Every row comes from one small tree of marks. Brackets hold a mark, then the marks that hang from it, in the order of their numbers. Every link used is in the known rows. Which tree was each row made from?
(in the rows, 128 means zero)
Known rows
(Q_455 Q_22): [138 144 138 134 167 148 123 118  97 130 111 153 126 128 153 128  89 132
 129 130 120 164 112 116 153 116 122 119 129 143 140 111 139 121 133 129
 130 143 145 152 129 128 143 146 128  69 118]
(Q_801 Q_190 (Q_222 Q_598) (Q_455 Q_523)): [ 99 105 126 118 107  84 170 165 155 137 187 152 117 137 105  63  87 125
 148 116 139  99 128 141 102 141 118 112 107  94  97 152 115 136 165 134
 119 101 118  98 131 112 117 149 138 216 153]
(Q_365 (Q_431 Q_953) (Q_470 Q_38) (Q_812 (Q_801 Q_190))): [139 105  88 113 159 151 112 126 143  96  42  44 153 154  96 155 168 121
 106 149 134 130 152 148 133 134  96  93 143 159 122 129 123 111 107 113
 134 146  96 105 116 138 147 106 112  72 152]
(Q_523 (Q_190 (Q_801 Q_222)) Q_455): [ 94 172 168 154  65 115 116 130 140 108 193 147 127 117 105 155 194 117
 124 132 124 101 142 117  97 148 186 181  71 125 150 123 131 159 117 143
 131 140 205 143 159 148 104 122 156 217 122]
(Q_455 (Q_523 Q_190)): [112 102 125 130 110 105 138 126 125 132 149 147 109 114 107 128 164 125
 156 112 130 126 113 116 127 149 133 141  89 130 114 132 127 169 108 137
 130 132 108 118 150 130 126 128 140 190  94]
(Q_953 Q_431 (Q_470 Q_38)): [168  94 111 153 127 103 114 150 103 147  82 136 135 111 126 178 149 136
 108 123 121 138 137 141 135 119 142 154 145  87  93  90 130 125 104 110
 147 140  68 158 133 139 130  78  95 139  80]
(Q_365 (Q_470 Q_38) (Q_812 (Q_801 Q_190 Q_455))): [126 127 132  84 146 143 109 150 150 110  35 105 186 138 130 178 195 123
  89 126 115 155 159 148 149 129 114  89 101 137 105 126 127 152 112 127
 144 106  84 137  99 116 118 116 115  26 189]
(Q_812 (Q_365 Q_431 Q_470)): [158 134 123 136 137 190 110 131 135  99  94 117 124 120 162 160 184 126
 106 107 129 104 130 129 141 102 143 175 142 159 139 117 136 112 116 130
 138 163  72  88 116 125 165 111 109 116 138]
(Q_365 (Q_470 Q_38)): [154 136 145 133 148 116  85 120 128 141  57 151 173 110 150 142 207 120
 117 110 107 173 155 136 142 107 133 126 136 117 141 108 134 125 118 121
 145 125 109 164 138 129 142 120 116  58 140]
(Q_431 (Q_953 Q_470)): [146 107 105 147 134  89 104 107 107 127 139 123 103 141 129 124 137 119
 124 124 122 137 124 140 139 135 131 115 168 142 116 128 136 166 142 120
 139 155 163 174 131 149 132 112 111  77 120]
(Q_953 (Q_470 Q_38)): [159 108 125 146 133  86  95 128 116 153  83 158 161 110 138 175 193 126
 112 114 108 154 147 136 153 109 130 133 127 116 119 103 136 129 116 110
 153 119  91 177 132 146 127 103 105  62 103]
(Q_523 (Q_190 (Q_801 Q_222 (Q_455 Q_22)))): [ 81 159 171 138  82 137 155 131 127 116 171 130 125 130 106 160 143 124
 143 125 124 121 140 123 124 137 162 144  57 115 156 140 131 146 152 147
 131 103 248 154 148 126  99 147 140 166 146]
(Q_38 Q_470): [148 128 137 119 114  80  86 126 122 142  96 140 122 105 166 122 146 125
 123 128 119 163 116 133 164 122 129 120 146 136 104 124 138 156 117 111
 148 138 127 140 143 135 124 123 138  96 122]
(Q_812 (Q_365 Q_431) (Q_801 Q_190 Q_222 (Q_455 Q_22))): [107 121 136 117  78 218 199 189 106  85 145  93 107 138 126 161  63 140
 104 143 139  77 120 126 141 142 129 150 103 129 116 134 127 109 163 158
 141 108  83  67 108 119 147 141 118 153 167]
(Q_365 (Q_431 Q_953) Q_470 (Q_812 Q_801)): [142 122  90 111 165 155  83  99 141  98  66  32 120 158 130 148 154 125
  96 130 139 120 131 137 138 126 120 118 170 191 142 142 130 157 103 124
 128 179 129 111  97 126 148 100 113  51 155]
(Q_455 Q_22 Q_523 (Q_801 Q_190 Q_222)): [126 119 141 109 114 218 189 119 108 138 164 125 136 128 119 111  50 146
 176 168 138 138  95 115 127 148  63  88 113  91 126 152 115 115 156 135
 111  71 167  56 122 107 133 176 159 180  86]
(Q_470 Q_38): [141 133 133 141 139  71 101 147 109 151 100 183 158 116 149 131 104 126
 130 125 119 170 146 126 140 113 144 126 140 112 146  90 138  95 111 122
 149 122 142 175 149 149 152 130 125  45 126]
(Q_455 Q_22 Q_523): [127 122 121 122 166 146 130 115  93 128 116 134 128 121 139 132 120 141
 155 127 130 161  94 110 171 130 104 133 124 131 121 132 131 143 127 135
 127 134 141 113 144 122 149 147 144 117  91]
(Q_801 Q_190 Q_222 (Q_455 Q_523)): [ 95 108 146 117  59  97 180 176 145 127 179 157 109 131  99  77  51 128
 157 132 144 126 130 138 108 169 117 104 106 101 107 143 119 161 165 136
 130  91 207  97 130 130 119 153 140 199 157]
(Q_801 Q_222): [128 132 151 154  96  87 133 136 127 166 185 174 112 125 144  94  39 122
 128 122 129 136 134 128  93 132 148 117 140 131 155 117 134 142 144 125
 136 126 201 147 106 136 136 155 129  98 133]
(Q_431 (Q_953 (Q_470 (Q_38 Q_937)))): [132 110  98 139 143  63 105 111 102 140 132 125 131 120 112 127 181 126
 129 127 110 150 134 139 168 122 127 129 193 114 110 124 128 101 147 116
 133 128 124 201 141 151 115 103 110  85 125]
(Q_38 Q_470 Q_937): [133 140 123 104 117  78  93 122 127 143 128 132 117  85 148 108 197 132
 120 125 107 156 106 126 192 116 118 142 189 130  85 125 132 110 126 109
 130 132  90 154 133 131  93 116 137 140 133]
(Q_937 (Q_38 Q_470)): [142 124 132 124 115  97 112 143 111 127  55 168 127 106 164 134 206 137
 113 122 111 170 127 127 170 102 135 119 134 112 116 112 142 146 129 102
 142 113 176 172 155 137 122 129 128 101 120]
(Q_953 Q_470): [160 112 123 142 127 106  93 121 125 142 112 151 126 120 147 155 174 127
 105 109 114 130 128 134 142 120 127 134 138 143 114 113 139 168 117 113
 145 143 109 159 110 135 121 107 106  94 108]
(Q_470 (Q_38 Q_937)): [129 140 121 132 142  70 102 141 113 147 129 175 152  97 132 115 151 131
 126 124 109 163 137 119 168 108 135 143 174 108 132  94 131  59 121 120
 132 117 109 186 136 145 121 124 125  82 132]
(Q_213 Q_598): [139 118 137 144 180  97 116 123 129 128 140 193 126 129 175 115  76 123
 102 123 132 142 129 129 152 128 139 146 129 108 137  90 129 112 103 134
 135 122 167 167  97 154 138 134 118  71 121]
(Q_523 Q_190): [122 125 142 145 109 107 136 130 127 130 140 166 105 119 120 126 138 115
 131 115 121 128 132 123 108 136 149 129  89 142 129 112 136 148 110 131
 134 139 113 159 139 138 119 130 123 149 118]
(Q_365 (Q_431 Q_953)): [137 120  98 151 133  92 112 128 116 111 125 112  86 141 122  86  44 126
 139 137 147 126 125 127 128 132 138 138 182 161 158 118 135 103 120 120
 130 176 216 141 152 158 158 114 120 120 132]
(Q_801 Q_190): [138 118 127 136 113 120 130 159 133 119 150 178 116 131 123  98  85 119
 125 137 129 132 124 133 122 138 106  94 118 134 111 102 135 125 122 115
 137 134 137 131 120 143 135 148 124 139 133]
(Q_801 (Q_455 Q_523)): [109 120 129 106 116  86 114 152 123 118 116 156 118 124 146 111 103 137
 148 110 138 150 121 121 164 141 144 141 133 121 127 133 131 163 125 145
 135 126 198 135 156 131 135 119 138 114 152]
(Q_431 Q_953): [125 125 113 144 136  73 107 120 101 124 159 145  95 146 139  85  44 118
 139 133 134 150 122 130 130 135 144 110 173 144 143 124 138 139 136 128
 135 157 218 173 143 153 149 139 129  60 144]
(Q_523 Q_190 Q_455): [115 160 156 139  99 117 122 133 128 102 122 165 110 112 114 130 164 117
 123 123 122 125 134 116 109 151 177 169  91 140 123 109 135 151 103 143
 123 164  84 159 172 149 115 100 138 193 122]

Write each row's tree
[114 111 148 123  82 161 168 113 126 156 185 137 121 116 119 122  98 136
 174 136 139 116 111 111  96 152 120 123 105  97 142 155 117 158 124 145
 116  79 155  87 133 111 118 149 155 201  90]
(Q_455 (Q_523 Q_190) (Q_801 Q_222))
[115 173 161 134 127 158 143 115 107  98 103 144 115 113 113 146 161 125
 129 132 116 141 122 110 129 146 162 162  74 140 122 117 134 139 121 147
 114 159  76 151 180 141 116 110 138 182 111]
(Q_523 Q_190 (Q_455 Q_22))
[123 166 163 134 103 158 136 108 135 133 159 147 127 121 130 117 127 124
 132 133 125  96 131 113  69 132 165 161 107 105 144 132 122 131 116 148
 103 126  53 132 159 117 104 117 148 219 112]
(Q_523 Q_190 (Q_455 (Q_801 (Q_222 Q_598))))
[144 164 146 113 106 180 108 143 120  90 124 168 132 124 144 109  94 135
 128 160 132 132 119 116 128 145 121 131 145 114 128 108 130 119 102 133
 119 131 140 119 154 145 130 120 150 155 129]
(Q_523 (Q_455 (Q_801 Q_190)))
[135 142  88 115 184 102 104  97 154 119  55  63 145 129  98 118 186 125
 131 131 129 153 151 142 147 109 120 124 193 165 144 126 122  55 117 105
 108 158 128 143 129 137 129  93 111  80 151]
(Q_365 (Q_431 Q_953) (Q_470 (Q_38 Q_937)) Q_812)
[114 116 120 109  94 127 155 173 163 111 116  94 111 152 109 132  36 134
 101 144 153  95 139 136 110 149 125 103 114 164 127 129 123 128 121 126
 131 128 167  93  83 131 125 121 118 123 169]
(Q_365 Q_431 (Q_812 (Q_801 Q_190 Q_222 Q_455)))
[ 93 185 158 149 128 142 128 104 126 110 176 121 140 126 107 163 213 120
 126 127 116  98 128 113 108 122 168 181  62 117 141 134 128 127 134 144
 114 143 113 132 167 125 102 130 154 218 106]
(Q_523 (Q_190 (Q_801 (Q_222 Q_598))) (Q_455 Q_22))
[130 117  91 120 142 172 105 135  96  94 109  59 139 117 136 182 245 133
  93 123 116 100 127 125 185 107 135 182 199 132 119 126 126  84 127 147
 141 139  22 117 126 128 151 100 112  84 159]
(Q_812 (Q_365 (Q_431 Q_953) (Q_470 (Q_38 Q_937))) Q_801)
[ 96 118 133 112 137 130 193 148 133 133 161 128 125 140 104  84  83 133
 155 124 133 116 118 134 116 137  99 110  90  92  98 159 114 124 180 138
 111  99 104  96 136 100 117 160 138 212 144]
(Q_801 Q_190 (Q_222 Q_598) (Q_455 Q_22 Q_523))
[139 106 127 131  82 228 155 164 138 100 156  83 122 129 131 166 176 127
  85 129 129  66 129 136 115 131 116 149 113 143 112 134 125 140 137 140
 146 124  22  48  80 115 149 138 112 168 149]
(Q_812 (Q_365 Q_431 Q_470) (Q_801 Q_190 Q_222))
[108 142 168 122  92 140 200 163 127 125 147 154 115 137 109  85  29 127
 140 144 130 145 136 139 112 152 121  86  93 113 123 135 127 122 188 135
 125  97 201 133 125 125 118 163 126 153 168]
(Q_801 Q_190 Q_222 (Q_455 Q_22))
[110 130 143 129 102  82 162 167 156 140 180 167 117 144 122  67  53 118
 125 120 131 103 144 145  85 130 131 101 111 102 115 133 123 116 165 127
 124 111 120 139 121 119 111 151 121 173 178]
(Q_801 Q_190 (Q_222 Q_598) Q_455)
[ 85 114 158 124  57  82 179 146 138 143 164 146 103 119 104 101  96 128
 158 111 137 121 135 127  99 163 161 138  84 111 131 155 121 179 157 152
 124  97 193 126 148 125 107 134 140 197 146]
(Q_801 Q_222 (Q_455 (Q_523 Q_190)))
[136 175 155 119 142 200 151 117 114 120 144 142 144 132 139 103  76 137
 132 160 125 123 114 117 103 128 111 124 130  96 129 131 122  96 143 137
 100 118  75 104 143 115 122 141 150 181 115]
(Q_523 (Q_455 Q_22 (Q_801 Q_190 (Q_222 Q_598))))
[152 119 114 122 130 215  93 144 118  89  98  84 129 120 171 197 218 133
  75 109 123  85 121 120 166 107 136 182 143 160 127 122 136 142 103 148
 152 154  23  81 100 117 162 107 110  93 147]
(Q_812 (Q_365 Q_431 Q_470) Q_801)
[131 105 103 120 124 170 138 120 159 105 118  35 114 162  93 123 122 118
 106 149 143 103 139 150  96 148 102  87 146 177 128 148 120 150 135 116
 123 149 145  83  78 123 136 126 114 125 157]
(Q_365 (Q_431 Q_953) Q_470 (Q_812 (Q_801 Q_190 Q_222)))
[148 110  82 140 166  79 110 108 140 127  60  82 130 149 105 150 113 125
 125 140 142 134 148 146 130 120 128 116 163 168 132 113 130  99 110  99
 126 162 150 142 129 155 143  86 104  65 109]
(Q_365 (Q_431 (Q_953 (Q_470 Q_38))) Q_812)
[ 90 125 123 139 152 142 145 100 121 140 197 103 136 126 102 162 213 130
 159 118 125 104 106 113 130 118 121 149  58 108 126 156 121 143 139 140
 119 114 122  96 147 104 115 157 158 214  80]
(Q_455 Q_22 (Q_523 (Q_190 (Q_801 (Q_222 Q_598)))))
[116 145 128 158 136  78  77 124 143 153 225 151 146 139 152 131 149 121
 121 115 126  98 131 126 112  93 146 146 129 115 162 124 133 121 123 119
 140 130 201 143 110 123 127 154 144 116 127]
(Q_190 (Q_801 (Q_222 Q_598)))
[158  98 101 143 128 100 117 148 105 146 102 128 126  96 112 165 199 141
 107 120 113 133 127 135 158 115 134 172 182  84  81  95 125  85 112 108
 135 136  38 165 120 132 105  72  95 164  86]
(Q_953 Q_431 (Q_470 (Q_38 Q_937)))
[133 137 112  95 174 131  77 114 139 136  73  98 185 114 142 181 252 131
  83 114 102 154 140 130 168 103 116 124 161 143 113 121 126 119 103 123
 133 120  43 156  80 114 112 111 117  18 157]
(Q_365 (Q_470 (Q_38 Q_937)) (Q_812 Q_801))
[158 142 112 120 172 148  90 105 173 119  37  92 135 133 137 142 162 126
 111 114 138 134 143 137 123 109 122 125 141 193 147 121 131 126  91 105
 118 173 128 102 100 123 142 100 108  86 136]
(Q_365 Q_431 Q_470 Q_812)
[100 152 142 139 119  71  88 140 147 137 201 149 143 142 149 126 130 125
 120 108 129 103 143 130 126 103 164 151 121 104 162 135 132 128 136 134
 139 117 245 157 128 122 115 144 142 110 166]
(Q_190 (Q_801 (Q_222 Q_598) Q_455))
[151 111  80 135 160  98 108 102 147 117  89  78  99 156 113 135 100 125
 123 133 147 120 131 144 125 127 125 116 166 191 129 126 131 127 112  99
 121 179 172 131 113 148 138  91 104  87 112]
(Q_365 (Q_431 (Q_953 Q_470)) Q_812)
[133 119 141 117 102 154 133 117 117 158 175 145 129 120 151 106  57 145
 165 141 141 131 106 111 116 139 110 120 155  97 152 150 121 146 127 139
 122  84 202  87 120 117 139 155 159 132 100]
(Q_455 Q_523 (Q_801 Q_222))
[109 118 127 124 145 153 163 109 102 123 123 122 115 116 106 144 162 133
 161 121 126 146 100 109 146 144 116 136  72 131 115 141 126 150 132 143
 120 128  91 111 156 117 126 140 141 183  81]
(Q_455 Q_22 (Q_523 Q_190))
[149 144 132 118 185 111  84 105 153 144  44 136 187 129 148 160 178 119
 114 115 117 175 159 144 128 106 131  99 121 150 136 112 132 131 105 108
 134 136 110 152 109 125 138 119 117   4 140]
(Q_365 (Q_470 Q_38) Q_812)
[132 126  86 134 167  90 110 116 145 115 110  99  95 159 119  99  23 125
 135 141 155 132 128 135 119 131 136 109 169 187 154 121 133 101 108 107
 117 183 214 129 122 154 155 113 121  68 128]
(Q_365 (Q_431 Q_953) Q_812)
[140 129 154 128  84 165 156 142 130 143 185 167 128 133 137  88  23 132
 144 159 136 126 123 127  90 141  98  80 135 103 142 127 125 110 140 120
 126  84 184 107 103 125 125 167 139 140 127]
(Q_455 (Q_801 Q_190 Q_222))
[145 120 119 100 154 178  96 128 157 110  93 101 154 144 136 162 192 121
  83 125 119 126 130 142 132 131  96  81 111 169  99 125 130 179 103 117
 138 140  62 110  63 112 123 133 118  61 154]
(Q_365 Q_470 (Q_812 (Q_801 Q_190)))
[147 135  97 125 173 133  99  90 159 106  61  66 115 155 121 117 125 119
 125 128 145 140 141 144 118 121 125 112 169 192 153 134 130 127 112 107
 115 185 174 118 116 135 146 103 112  80 145]
(Q_365 (Q_431 Q_953) Q_470 Q_812)
[154 104  95 153 132  83 109 123 112 123  79 100 119 132 108 134 132 125
 131 134 132 135 145 137 145 123 130 143 175 139 140 119 131  96 122 113
 138 154 148 154 158 161 147  89 103 111 110]
(Q_365 (Q_431 (Q_953 (Q_470 Q_38))))
[115 108 130 126 120 145 152 101 135 167 188 128 129 122 123 112 123 135
 166 123 135  92 111 112  86 128 118 131 104  89 131 164 114 137 124 145
 107  89  75  88 132  96 115 147 151 212  87]
(Q_455 (Q_523 Q_190) (Q_801 (Q_222 Q_598)))
[142 128 138 129 124 160 143 131 140 154 193 162 137 139 141  83  47 129
 134 146 133 102 122 129  78 119  95  86 141  94 132 132 121  95 134 119
 116  92 102 107 102 112 125 165 135 158 125]
(Q_455 (Q_801 Q_190 (Q_222 Q_598)))
[143 156 146 129 172 183 140  94 105 164 151 136 145 135 169 113  47 141
 140 140 125 131 109 113 114  98 109 108 144 100 158 138 125  89 148 135
 108 101 109 122 113  95 132 162 138 100 109]
(Q_455 Q_22 (Q_801 (Q_222 Q_598)))
[115 124 138 119 152 199 179  82 111 157 161 109 137 122 121 130 121 141
 172 133 129 113  97 105 107 123 100 124  89  92 130 168 112 125 144 149
  97  84  53  79 138  84 115 158 154 207  73]
(Q_455 Q_22 (Q_523 Q_190) (Q_801 (Q_222 Q_598)))
[ 83 126 145 120 133 116 189 118 128 150 152 117 117 128 107 106 121 131
 160 105 128 117 123 122 111 132 143 142  72 101 118 167 117 143 171 155
 107 107  84 121 152  95 105 143 135 208 131]
(Q_801 (Q_222 Q_598) (Q_455 Q_22 (Q_523 Q_190)))
[108 140 147 124 132 121 188 152 133 138 155 146 126 146 118  79  49 125
 133 127 128 120 134 139 104 128 117  95  98 101 114 141 122 101 182 132
 117 109 109 132 126 107 112 161 123 164 165]
(Q_801 Q_190 (Q_222 Q_598) (Q_455 Q_22))
[125 111 130 111 112 171 133 110 117 130 135 137 123 115 126 138 139 138
 167 133 136 126 103 104 131 142 111 131 108 106 128 145 123 150  95 144
 119  99 122  98 150 118 123 133 153 179  84]
(Q_455 (Q_523 Q_190) Q_801)
